Each row was made from one walk, in order. Every step used is in the known rows, and no mark comes twice. Write each row's walk.
Known rows
K -> Z -> B -> T -> R: [ 16.3  17.3   4.2   0.8  12.3 -22.3 -40.6   0.1   0.6  -0.9   8.8   3.6
  -8.9 -37.8 -12.7 -19.0   5.3 -21.1  23.9  30.6  32.4  31.9  14.5 -26.4
  46.6]
B -> T -> R -> U: [ -9.2  39.6   9.8  14.6 -11.2 -24.3 -31.6  -1.5  13.8 -16.2   2.2  10.6
 -11.4 -29.3  -7.0 -31.1  -4.9 -21.7  17.2  21.2   9.3  17.9  19.9 -21.2
   6.0]
Z -> A: [  8.1  -4.0  -2.7  -9.0 -11.5 -18.7 -18.1  -7.0   9.2 -10.5  -8.6   4.7
  16.5 -20.5 -17.2 -25.3 -26.2 -11.1  -1.0  23.2   8.3   6.3  23.1 -37.1
 -10.3]
A -> K -> B -> U -> T -> R: [-10.1 -20.4  37.4  11.9 -24.9  13.4 -31.5  -0.8  13.6  -1.8 -12.1 -18.6
 -23.7 -19.9 -18.9 -46.1  -5.7 -24.2 -10.2   6.0  -4.4  13.4  35.2 -21.5
   1.8]
A -> K -> B -> U -> T: [ -5.3 -42.2  35.2  -6.1 -30.6  15.3 -23.7 -10.3  11.2   2.1 -27.9  -1.5
 -14.4 -16.3 -12.5 -45.8 -23.4 -31.6  -9.8   8.9 -13.3  12.0  26.6 -17.8
   7.2]
U -> T: [ -8.1 -14.9  11.2 -11.2  -5.8 -10.2 -24.5  14.4 -14.7  24.6 -20.0   7.6
   0.4 -41.6 -18.0 -10.5 -26.0 -34.0   1.0  10.8  12.9  10.6  23.3 -11.2
  10.2]
K -> B -> T -> U -> R: [  4.6 -20.8  15.4  -0.8  -7.5  -2.2 -42.9  -1.7 -17.6  -4.8  -6.3  18.0
 -18.7 -28.7 -16.5 -36.4  16.9 -18.7  30.4  30.7   1.0  33.7 -16.1  28.3
  23.7]
T -> U -> R: [  4.7 -29.0  -5.4  -3.8  -0.1 -23.4 -28.4  -1.8 -21.3   3.2  -9.7   0.3
  -5.0 -22.2 -32.8 -18.7   6.3 -29.5  26.8  25.8  27.9  15.0  -1.1   4.2
  11.9]
K -> Z -> A -> B -> T -> R -> U: [ -2.9  30.7   7.0   3.7  11.5 -29.1 -16.8 -29.3  46.6 -21.7   6.6  -3.6
 -22.6  -5.4   4.5 -38.0 -21.0 -13.1  11.0  24.1  11.6  33.2  26.9 -39.8
  -9.6]
A -> K: [  9.9 -11.2  13.2 -19.6 -27.8 -15.9 -19.1 -17.3 -17.8  -0.3 -20.1  15.3
   4.0 -30.1 -13.8 -25.2 -18.6 -37.1  10.6  14.2   9.9  20.5   9.5 -39.1
  11.8]
A -> B -> U: [ -1.7 -23.6  -8.7   4.2   0.3 -26.5 -13.1 -17.9  11.0  -9.2   3.9   7.4
   1.0 -23.0 -10.6 -35.2 -21.0 -32.9 -11.0   5.1   7.3  14.4  32.9 -36.3
  -7.7]
B -> K -> Z -> A: [  4.8   5.7   1.3  -0.9   4.4 -22.7 -24.8 -13.5  40.3  -6.4  -9.0  -8.5
  -8.1 -17.2 -17.6 -39.6 -14.0 -24.0   4.8  33.2  33.0  19.0  50.9 -28.8
   5.6]
U -> R: [ -4.0 -33.5  -9.8  -8.1  -7.9 -10.8 -22.9   6.9 -13.8   1.3 -13.1   2.0
  -1.6 -33.4 -26.6 -15.7  -6.5 -23.1  15.1  30.5  14.1  20.9   7.5 -27.6
  17.3]
U -> T -> R: [-10.3   7.4  14.1   6.7   0.2 -12.4 -32.0  21.2 -11.6  21.1  -2.5  -9.7
  -8.1 -44.8 -23.6 -10.1  -7.0 -26.2   0.1   7.0  20.0  12.2  29.6 -13.6
   5.8]
Z -> A -> B -> R -> U: [ -2.9  13.9 -13.4  13.4 -16.0 -32.8  -2.4 -25.2  47.5 -17.0   7.3 -18.6
  -4.4   1.3 -13.2 -28.9 -26.9  -2.6 -11.4  10.7  -6.2   3.6  34.9 -40.9
 -42.6]
R -> T: [  6.6  -8.5   4.7  -6.8  -8.4 -18.7 -16.1   0.8 -29.2  30.5  -7.9   5.5
  10.4 -32.5 -39.1 -21.3 -23.7 -18.3  -3.5  11.7  10.3  20.8  25.3 -16.8
  -1.9]
Z -> B -> A -> K: [ 18.0  -4.3   2.1 -13.8 -30.0 -15.1 -14.0 -10.0  14.2 -26.3 -12.6  21.7
   8.8  -6.3  -6.9 -19.0  -4.6 -13.0  -1.7  22.9   5.1   7.3   9.4 -57.4
  29.1]
A -> K -> Z: [ 13.4 -20.3   9.1 -25.2 -10.6 -21.9 -25.5 -25.8  -9.5   8.5 -26.2   0.7
  -9.1 -27.7 -12.9 -30.5 -25.7 -43.3  23.7  27.0  26.7  34.6  22.2 -32.9
  24.7]
Z -> A -> K -> B: [ 15.9 -15.9  23.7 -12.5 -36.2   1.0 -17.9 -25.8   7.1 -21.1 -16.8   0.9
   4.9  -8.2 -12.1 -40.2 -22.8  -7.8  -3.4  24.2 -14.7  19.2  10.2 -38.2
  -8.7]
T -> R: [  1.1  17.3  -0.8  14.0  -2.9 -26.3 -34.1   8.8 -13.5   0.7  10.0  -9.9
   0.1 -43.5 -25.6 -18.4  -0.5 -21.9   9.9  17.7  24.6  17.7  27.8 -24.2
   2.8]
Z -> A -> K: [ 12.7  -9.3  14.4 -22.7 -30.2 -11.0 -10.5 -23.6   8.5 -15.6 -20.0  10.2
  10.6  -8.7 -12.5 -32.1 -26.2 -18.7   0.0  19.0   3.0  11.0  11.3 -55.9
  -8.5]
A -> K -> B -> T -> U: [ 17.7   1.4  38.2 -12.8 -27.0  -7.6 -37.2 -27.3 -21.7  -6.5 -12.3  30.6
 -14.2 -24.6  -4.8 -45.1   4.7 -32.2  26.1  13.6  -3.9  32.4 -12.4  16.8
  17.8]
Z -> B -> R -> U: [  9.1   8.0 -17.8  18.5 -22.9 -32.8 -17.1  -6.3  23.0 -12.1   3.1 -22.0
   4.5 -10.2 -25.4 -12.4 -11.3  -9.7   2.9  22.3   9.2  -6.8  25.7 -29.6
   6.4]
Z -> B: [ 19.4 -11.5  -8.2  -3.3  -8.9 -25.1 -21.2  -0.4 -15.7  -4.8  -2.7   6.3
  20.6 -27.1 -20.2  -6.6 -12.8 -21.5   3.5  22.8  15.2   6.6  10.1 -36.2
  27.3]
K -> Z -> A -> B -> T -> R: [  4.7  24.8   6.4  -4.3  19.2 -21.9 -26.1 -20.1  23.5  -5.8  12.0   6.4
 -18.4 -25.9   0.3 -34.6  -9.8 -13.2   8.8  18.2  17.7  41.1  22.2 -36.3
  -1.0]

Which walk is each row?
[ -3.4   0.0  -1.2  12.8 -19.0 -16.6 -15.2   7.7  24.9   7.9  -9.9 -20.6
  -4.4 -11.7 -24.6  -3.5 -18.4 -14.5  -4.9  12.6   4.2 -12.2  30.0 -19.2
   9.9] | Z -> B -> R -> U -> T
[ -9.7 -55.4  -5.5  -3.2   2.2  -6.7   0.8 -11.3   0.9  16.5  -2.7  -1.4
 -10.9  -9.8 -36.9 -36.2 -14.4 -16.7 -15.1   6.8   0.5  24.6  21.5 -39.7
  -8.0] | A -> B -> U -> R -> T
[ 12.5  14.4  11.4 -13.1   4.7 -29.5 -15.5 -28.7   6.3 -10.0   3.0  36.2
   0.2 -12.0  -0.7 -31.4  -7.2 -19.3   7.3   3.8   5.8  17.4  -2.7  -6.9
 -14.9] | Z -> A -> B -> T -> U
[  8.3  -7.2  -3.5  -9.7  -0.8 -25.0  -6.7 -21.1   9.9 -10.7   1.9   9.2
  10.5 -15.8  -7.9 -21.1 -26.8 -14.3 -10.2   9.7   2.1  15.9  17.1 -46.3
 -22.1] | Z -> A -> B
[  0.3 -10.0  -6.6   5.6  -0.6 -22.6 -22.1  -0.4  33.7  16.2 -14.9 -34.7
 -15.6  -9.7 -23.8  -8.6 -26.0 -21.0   8.0  25.5  21.5   2.4  41.0 -12.9
  23.0] | K -> Z -> B -> R -> U -> T
[ 16.5   4.4   8.7 -19.0  22.4 -33.2 -23.0 -38.0  15.7  -1.7  -1.3  22.0
 -13.3 -10.3   1.2 -35.7 -15.8 -27.0  20.7  18.0  21.3  33.8   7.1  -0.4
  -0.6] | K -> Z -> A -> B -> T -> U
[-15.0  -7.5  11.5  -2.3 -10.9 -16.1 -16.6   2.5   8.5   8.3 -25.6  -1.4
  -2.5 -19.8 -14.5 -13.9 -37.8 -34.4   2.2  15.6   5.4   1.3  27.7 -13.8
   3.3] | R -> U -> T
[ -5.8  24.6  -1.8  22.2 -11.3 -34.5 -26.4  -1.9   9.4 -14.7   4.2 -19.0
  -2.7 -21.0 -22.0 -21.9 -12.0 -21.5  11.1  20.8  18.5   8.2  33.1 -27.2
  -7.0] | T -> R -> U
[-10.4  -6.5  27.7   6.7 -44.2   2.8 -19.9  -8.4  20.7   6.2 -23.0 -25.5
 -26.7 -12.2 -17.2 -33.9 -22.0 -19.0  -0.7  10.8 -18.7   9.7  27.0  -7.5
  -6.0] | A -> K -> B -> R -> U -> T
[ 11.1   9.9  -0.8  12.5  -8.4 -30.7 -25.1  -2.0 -21.6  40.1   8.1 -14.6
  -4.6 -24.6 -54.1 -27.3   2.8 -17.3   5.9   3.5  22.0  10.2  29.9  25.4
 -18.3] | B -> R -> T -> U
[  2.3 -30.0   3.9  17.4 -15.6  -7.5 -33.6  -6.5  12.3 -12.5  -1.9  -7.5
   2.4 -24.7 -18.5 -48.0 -17.1 -19.8  -4.7  24.7  -5.1  14.5  36.4  -7.5
   2.5] | K -> B -> U
[ 28.6 -27.6   4.6 -25.5 -10.1 -22.8 -19.9 -26.8  -9.6  -1.7 -20.2   1.1
   1.3 -16.7 -14.9 -16.9 -20.8 -35.9  19.4  28.9  26.9  25.2   9.4 -48.8
  42.5] | A -> K -> Z -> B
[ 17.3 -36.2 -13.7  -0.6   8.4 -27.7 -25.6 -14.4  21.0  -8.6  -5.9 -11.0
   5.0 -11.6 -19.3 -29.8 -21.8 -28.8   7.6  32.9  31.5  10.1  37.9 -34.7
  35.1] | K -> Z -> B -> U
[  6.6  -6.3   4.9 -19.9 -13.3 -18.5 -26.3 -17.6  23.0  -9.1 -21.7   9.9
 -12.0 -17.3  -3.9 -35.1 -17.4 -29.4  16.0  33.6  21.9  32.5  31.2 -37.8
  25.9] | B -> A -> K -> Z
[ 15.2  -4.5   7.5  -3.0  -1.1 -31.0 -20.2  -8.7 -37.2  30.0  -4.0   3.3
   7.0 -20.1 -45.3 -22.5 -11.9 -27.0   9.7   9.0  22.2  15.2  16.2  16.9
  -5.5] | R -> T -> U
[ -3.0 -37.3  -1.1 -11.3  -5.9  -3.6 -14.0   7.7 -28.0  27.0 -13.2   0.1
  -3.1 -26.0 -46.1 -19.6 -11.6 -14.5   3.0  22.3   8.3  27.4  11.5 -24.0
   8.0] | U -> R -> T
[  5.9   2.2  17.8  -1.6 -16.0  -2.8 -42.6   0.8 -12.3  -0.7  -3.4  25.7
  -4.2 -45.5  -4.6 -36.7  -8.4 -18.4  11.4  25.0 -12.4  36.1   6.6   2.0
  19.7] | K -> B -> T
[-10.7 -38.1  18.7   9.3 -11.0   5.7 -32.3   7.7  13.9   8.3 -14.1  -8.2
  -7.6 -26.2 -15.6 -38.9 -24.3 -22.8 -13.1  16.1  -8.2   8.7  39.7   2.5
   5.1] | K -> B -> U -> T
[ -5.4  14.9 -12.9  18.2 -23.7 -31.2 -23.5  -4.1  21.9  -3.0  -1.3 -21.0
  -4.4 -22.8 -24.3 -26.0 -18.4 -18.1   8.4  21.1   8.5   4.2  38.2 -15.3
 -12.6] | B -> R -> U
[  0.6  32.3  11.9   1.4   1.7 -17.5 -19.4 -10.8  16.0 -14.6  16.7  20.6
  -6.1 -28.0  -0.4 -29.7  -1.4  -6.4  -4.2   5.5   0.6  25.9  10.6 -44.4
 -15.4] | Z -> A -> B -> T -> R
[ 13.0 -70.6  -3.5 -19.3 -10.0  -3.2 -14.7 -25.9  21.3 -16.4 -26.5 -12.0
 -14.4   4.6 -21.4 -35.8  -8.5 -28.7  16.3  38.8  24.3  17.6  13.3 -59.3
  46.7] | A -> K -> Z -> B -> U -> R
[ 21.9 -41.9   1.0 -15.5 -12.0 -17.5 -18.0 -32.7  20.1 -14.0 -19.4  -4.8
  -2.8  -1.3 -15.7 -37.9 -21.7 -35.6   8.9  29.5  23.8  13.2  28.7 -53.3
  38.2] | A -> K -> Z -> B -> U
[ 11.7 -10.9  -6.4 -13.2   6.9 -23.6 -24.9 -14.7  18.7  -1.6 -12.7  -9.7
   4.6 -17.4 -17.8 -29.3 -34.9 -18.4  10.6  37.6  24.6  22.3  33.9 -29.3
   3.7] | K -> Z -> A
[ -7.3  -3.7  30.3   2.5 -44.8   9.1 -12.3 -16.9  46.8  -7.3 -25.6 -28.8
 -20.2   8.0 -16.2 -38.5 -28.7  -2.1 -12.0  15.4 -24.0   0.7  27.9 -22.3
 -25.1] | Z -> A -> K -> B -> R -> U -> T
[ 19.7 -30.8  -2.0 -18.7  15.3 -19.3 -34.6 -11.4  -8.6  -0.6 -11.4  14.2
 -15.2 -15.5 -18.3 -18.5  11.0 -28.1  43.2  39.4  35.0  28.3 -14.4   3.9
  56.9] | K -> Z -> B -> T -> U -> R
[ 18.0  -0.2  -3.5   1.3  15.9 -36.8 -11.7 -32.8  12.9  33.4  11.6 -27.4
 -15.2  -0.5 -42.7 -34.5 -14.0  -8.0   1.2   6.2  23.5  24.6  36.0   5.4
 -33.3] | K -> Z -> A -> B -> R -> T -> U
[-18.7   4.9   2.3  12.1 -19.0 -16.5 -20.3   9.2  23.9  17.6 -13.5 -21.2
 -14.0 -24.2 -24.1 -17.6 -24.4 -24.4  -1.1  10.8   4.0  -3.5  40.3  -5.6
  -9.0] | B -> R -> U -> T
[ 19.8  -5.7  25.1   8.8 -33.5 -11.1 -25.3 -22.2 -23.9  30.4  -0.8 -17.8
 -15.3 -13.1 -49.8 -42.8   5.8 -11.9   6.3   3.1  -0.1  23.2  13.9  22.1
 -16.1] | A -> K -> B -> R -> T -> U
[ 10.1  13.7  12.3  -7.3  -2.3 -27.3 -37.6  -7.9 -20.5   4.0  -4.4  35.9
  -1.9 -36.0 -12.6 -29.3   1.3 -35.9  26.9  15.4  19.6  17.4   1.3  18.2
  15.4] | B -> T -> U
[  0.8 -22.8   5.6  11.7  19.4 -13.4 -30.9   5.4  27.3   7.9  -2.0 -30.4
 -13.8 -17.2 -23.7 -20.9 -11.0 -26.0  -0.4  20.4  35.2   5.0  47.1 -26.6
  33.1] | K -> Z -> B -> U -> T -> R
[  2.5   0.0   1.5  12.9 -17.2 -10.6 -36.0   8.3  16.7 -16.2   2.1   5.7
   0.0 -27.6  -8.2 -33.6  -7.7  -3.4  -1.8  32.9  -7.7  25.8  29.5  -7.8
   7.4] | K -> B -> A
[ -1.6  31.0  10.5   4.4   4.5 -23.8 -28.3  -4.1  -9.6   0.3  19.1  22.7
 -12.6 -47.9  -1.6 -24.8   6.9 -23.8   6.5   0.5   7.9  36.3   9.7 -30.4
   3.2] | A -> B -> T -> R
[ 16.2  -8.1 -16.8  -4.0   4.9 -28.4 -28.1  -1.5  25.2 -13.9  -3.5   1.6
   4.0 -15.6 -10.9 -14.9 -11.1 -11.8   9.7  41.4  28.1  19.3  31.9 -31.5
  40.9] | K -> Z -> B -> A
[  6.1 -33.9  20.1   0.5 -33.3  -0.1 -25.0 -22.2   9.4 -17.0 -14.4  -2.6
  -6.0 -14.1 -13.1 -54.9 -17.3 -25.9  -3.1  19.9 -10.1  19.3  23.9 -27.2
   4.9] | A -> K -> B -> U
